Each row comes from the steps of one walk. Every step used is in the known rows, and no mark comes twice. Write the walk behind each row, first mark first.
In the rows, 128 means zero.
Known rows:
fadil > bila > sima: 154 159 101 137 130 88 99 104 141 126 137 129 155 170 155 201 116 148 117 125 154 94 138 102 88 116 128 114 144 139 134 128 162 152 87 138
ruzama > basar > sima > bila: 156 152 110 130 93 110 128 156 114 134 140 138 140 136 140 169 166 182 110 132 115 106 118 134 152 116 125 141 137 148 152 108 110 137 130 134
zefuzir > rabe > gizif: 149 125 123 90 137 149 115 137 100 125 134 138 125 174 123 153 113 135 84 117 104 120 103 147 138 122 124 91 113 174 90 70 126 146 77 103
basar > sima > bila > zefuzir: 129 142 105 142 69 120 95 147 115 143 137 132 144 161 138 165 128 174 118 141 120 106 119 141 123 122 120 129 143 145 102 109 111 145 94 133
sima > bila: 126 137 102 150 93 153 135 124 130 118 148 130 148 129 137 159 124 129 108 141 105 119 157 136 144 111 131 135 121 108 103 124 124 116 111 112
bila > kosapef > basar: 153 116 145 122 131 130 126 103 123 163 128 121 134 131 108 142 136 127 113 98 139 107 122 130 90 105 128 146 135 149 107 133 159 131 87 127
ruzama > basar: 181 142 120 121 128 122 146 143 123 118 142 138 136 129 139 168 177 158 115 121 121 98 127 120 150 118 131 130 127 151 152 126 132 135 139 128
bila > sima > rabe: 159 153 120 127 108 119 85 122 146 118 116 112 149 165 131 177 149 154 152 130 105 107 128 113 94 94 124 125 138 127 139 104 152 148 86 144
kosapef > basar: 165 103 145 116 107 126 120 119 143 116 153 124 139 147 102 157 154 121 126 126 133 113 115 140 116 85 128 151 136 156 78 138 121 116 116 118
ruzama > basar > sima > bila > zefuzir: 156 153 112 135 92 105 120 158 118 136 136 141 148 149 134 174 169 189 113 136 117 102 117 133 143 129 118 134 138 158 152 114 108 142 128 139
tokim > bila: 167 115 150 136 117 175 137 130 120 134 172 110 113 157 137 149 153 129 122 139 122 134 134 121 126 105 122 115 131 154 114 103 136 154 121 126
fadil > bila > kosapef: 140 139 107 129 155 111 128 90 119 148 130 134 140 140 150 170 103 132 91 100 162 99 139 99 87 123 128 125 134 140 131 138 176 155 62 127
zefuzir > rabe: 159 116 111 104 121 134 110 141 110 121 132 146 127 172 136 157 124 132 107 105 124 122 107 130 140 117 129 100 126 158 92 97 121 143 78 99
bila > fadil: 139 144 99 134 143 168 127 105 110 117 117 134 106 162 129 165 131 119 144 159 166 123 132 116 127 126 139 123 138 137 105 121 136 160 114 114
kosapef > basar > sima: 159 107 141 110 86 112 98 133 130 132 152 125 135 157 109 156 151 147 128 126 137 113 94 144 112 85 126 158 150 166 79 121 112 129 109 126
desu > rabe > gizif: 154 125 124 109 132 164 167 107 106 108 151 96 112 136 139 136 140 103 119 142 109 104 165 137 105 76 136 139 116 139 103 114 141 132 119 117
fadil > bila > zefuzir > rabe > sima: 151 136 102 127 133 88 98 117 125 129 139 151 152 186 144 205 100 141 97 128 162 101 127 108 97 152 110 87 131 177 115 123 132 158 66 128
kosapef > basar > sima > bila: 141 111 133 123 73 116 101 132 136 135 154 123 145 153 102 157 147 149 122 136 127 121 104 150 119 86 120 159 144 153 79 117 101 119 109 124
fadil > bila: 149 135 100 126 140 113 126 105 127 117 145 138 141 149 158 180 113 128 99 118 153 102 139 102 110 117 131 123 136 140 117 140 152 147 85 120
bila > kosapef: 151 135 127 126 142 143 134 111 106 162 123 124 126 125 139 141 123 130 110 93 133 100 136 116 99 122 137 131 131 136 124 127 177 146 81 126
pufin > desu: 169 120 123 131 125 153 155 142 134 98 138 107 122 137 131 145 154 155 144 90 104 95 123 129 118 151 154 124 133 124 106 129 159 115 114 118
ruzama > basar > sima: 176 147 118 115 110 107 125 158 111 132 137 137 129 140 148 167 170 181 116 123 124 99 108 127 145 117 129 138 143 159 152 110 121 148 130 135
pufin > sima: 157 157 138 147 111 150 142 141 120 115 139 101 150 114 159 152 138 120 121 119 82 81 149 129 116 78 137 133 124 132 135 123 139 153 133 116
pufin > sima > basar: 170 163 148 165 105 145 150 141 123 121 141 108 174 108 149 137 153 109 123 124 96 78 156 134 95 88 114 140 105 133 136 143 139 134 153 112
rabe > sima: 174 141 125 103 119 136 114 127 100 134 168 125 110 130 168 190 104 124 112 146 128 96 146 121 126 140 141 122 123 146 115 96 129 141 127 125
fadil > bila > sima > rabe > desu: 145 149 99 126 128 96 94 105 141 117 131 130 150 173 151 193 107 148 127 122 146 111 126 98 84 117 117 116 142 133 148 117 161 153 68 135
sima > bila > zefuzir > rabe > desu: 125 127 98 152 85 136 116 142 128 125 138 150 156 173 121 165 109 145 116 139 115 124 133 145 132 148 107 99 120 141 99 109 112 124 91 114
sima > rabe: 147 113 124 108 122 155 118 117 132 105 121 119 131 134 131 147 151 123 129 121 99 123 127 111 118 87 125 140 123 120 115 119 138 140 63 117

Which walk is each row?
133 115 127 129 78 123 99 123 132 136 145 124 138 162 98 161 143 145 128 152 142 126 104 151 119 92 120 157 146 152 80 116 97 128 108 125 -> kosapef > basar > sima > bila > fadil
149 121 145 119 115 120 111 112 114 172 126 120 131 137 112 141 133 145 116 98 143 108 105 134 87 104 126 150 145 155 107 121 153 141 80 134 -> bila > kosapef > basar > sima
116 149 95 140 83 140 102 132 101 143 131 128 125 158 142 160 119 160 126 155 134 122 120 138 130 116 129 138 149 131 104 97 109 152 98 125 -> basar > sima > bila > fadil
109 151 90 160 108 168 130 108 123 122 131 131 132 145 127 165 121 123 124 169 133 130 156 135 141 121 131 130 124 109 103 117 117 132 111 111 -> sima > bila > fadil
118 129 120 152 98 143 134 108 131 151 139 125 153 124 109 149 124 130 103 126 116 120 146 141 115 108 122 147 123 119 106 128 134 114 93 121 -> sima > bila > kosapef > basar
173 141 150 150 104 150 111 132 132 141 163 103 125 177 134 171 153 149 140 146 122 126 133 118 107 106 119 105 139 156 134 89 142 160 123 142 -> tokim > bila > sima
144 124 121 106 103 122 97 128 104 152 149 139 130 159 128 178 97 129 92 125 122 127 120 143 131 135 119 105 118 159 102 75 101 132 76 110 -> zefuzir > rabe > sima > bila > kosapef > basar
143 120 112 97 90 134 93 148 101 128 131 127 112 156 151 141 122 163 140 119 117 125 89 124 117 107 122 140 148 140 118 90 128 153 70 121 -> basar > sima > rabe > desu
167 141 121 108 107 112 116 153 114 126 127 134 133 138 139 163 178 179 119 122 113 108 104 119 141 105 122 144 136 152 159 106 117 150 107 137 -> ruzama > basar > sima > rabe
125 166 132 171 100 154 149 128 119 141 130 100 166 99 148 146 122 124 105 122 73 91 166 135 108 85 128 136 116 111 149 118 139 145 117 119 -> pufin > sima > bila > kosapef
186 171 128 156 101 110 100 131 144 133 136 123 170 164 131 171 153 145 150 133 135 88 138 126 82 118 114 124 127 139 128 133 157 125 138 139 -> bila > sima > basar
182 129 121 123 109 140 153 111 103 119 168 103 118 124 158 153 138 89 139 151 140 100 182 126 90 98 122 148 110 130 111 136 124 118 141 120 -> desu > rabe > sima > basar
165 106 146 140 108 156 120 147 117 138 164 130 118 200 121 159 136 144 129 139 134 139 110 127 115 141 98 78 132 188 112 88 122 160 102 127 -> tokim > bila > zefuzir > rabe > desu
156 148 109 130 91 99 114 162 117 136 131 145 148 159 130 175 164 191 107 130 118 109 107 135 147 131 113 122 134 165 149 102 102 144 114 135 -> ruzama > basar > sima > bila > zefuzir > rabe
172 126 116 109 113 145 150 110 102 117 165 100 104 127 166 165 128 95 137 150 130 101 177 121 103 91 139 142 125 129 112 119 124 131 125 121 -> desu > rabe > sima
174 118 120 122 119 146 167 128 119 100 154 88 107 131 145 148 148 132 155 111 107 96 153 129 99 138 153 134 127 116 115 123 143 113 124 124 -> pufin > desu > rabe > sima
122 143 108 128 77 122 90 150 108 147 133 133 143 174 128 163 116 175 103 142 111 112 109 151 123 129 116 114 135 162 98 84 105 150 82 129 -> basar > sima > bila > zefuzir > rabe > gizif
123 144 107 136 80 129 104 135 104 161 132 124 135 141 145 149 117 167 107 121 120 113 121 137 119 113 130 142 144 131 113 103 128 145 84 130 -> basar > sima > bila > kosapef
187 148 133 121 115 132 119 128 106 140 172 131 134 125 157 172 120 113 114 149 140 93 153 128 107 148 118 130 104 149 114 118 127 125 145 123 -> rabe > sima > basar
143 113 141 108 112 124 108 115 113 167 124 121 125 142 112 133 127 146 125 98 138 120 97 131 84 108 119 150 144 150 117 112 151 139 66 130 -> bila > kosapef > basar > sima > rabe > desu
118 170 118 175 102 164 144 129 119 119 128 103 158 116 145 158 126 116 124 155 88 103 166 134 123 87 128 134 119 113 140 114 119 152 133 113 -> pufin > sima > bila > fadil
118 142 109 155 107 152 138 110 120 151 133 127 146 119 130 146 115 132 100 121 112 116 158 131 120 118 130 137 121 107 118 124 145 123 89 121 -> sima > bila > kosapef
172 131 126 129 109 110 94 144 119 136 138 150 150 188 122 186 126 141 120 134 140 96 122 132 101 167 100 82 116 187 97 115 116 143 96 127 -> bila > zefuzir > rabe > sima > basar
162 122 114 132 109 151 169 127 124 101 155 88 116 128 141 151 145 134 149 115 102 101 161 132 105 139 151 136 124 108 116 122 136 108 123 122 -> pufin > desu > rabe > sima > bila
165 127 122 119 112 109 94 142 117 135 135 148 140 189 129 192 117 146 118 133 134 98 119 129 112 162 111 77 122 187 98 103 116 152 85 127 -> bila > zefuzir > rabe > sima
135 132 125 92 103 141 94 135 104 132 125 116 121 152 134 145 135 163 112 129 97 116 97 134 114 94 125 139 135 153 112 80 128 160 64 132 -> basar > sima > rabe > gizif
137 154 104 132 111 151 114 112 104 140 158 127 117 136 153 196 94 121 116 180 134 118 161 129 134 149 133 123 119 129 117 89 110 140 125 123 -> rabe > sima > bila > fadil
138 153 150 129 122 165 137 129 120 109 123 92 154 111 140 143 141 119 111 131 52 95 143 131 108 65 124 133 108 132 147 95 139 160 100 118 -> pufin > sima > rabe > gizif
141 141 124 125 103 132 114 113 111 160 165 124 130 120 141 185 96 125 100 149 123 109 153 136 116 137 128 135 116 134 118 96 120 126 111 128 -> rabe > sima > bila > kosapef > basar
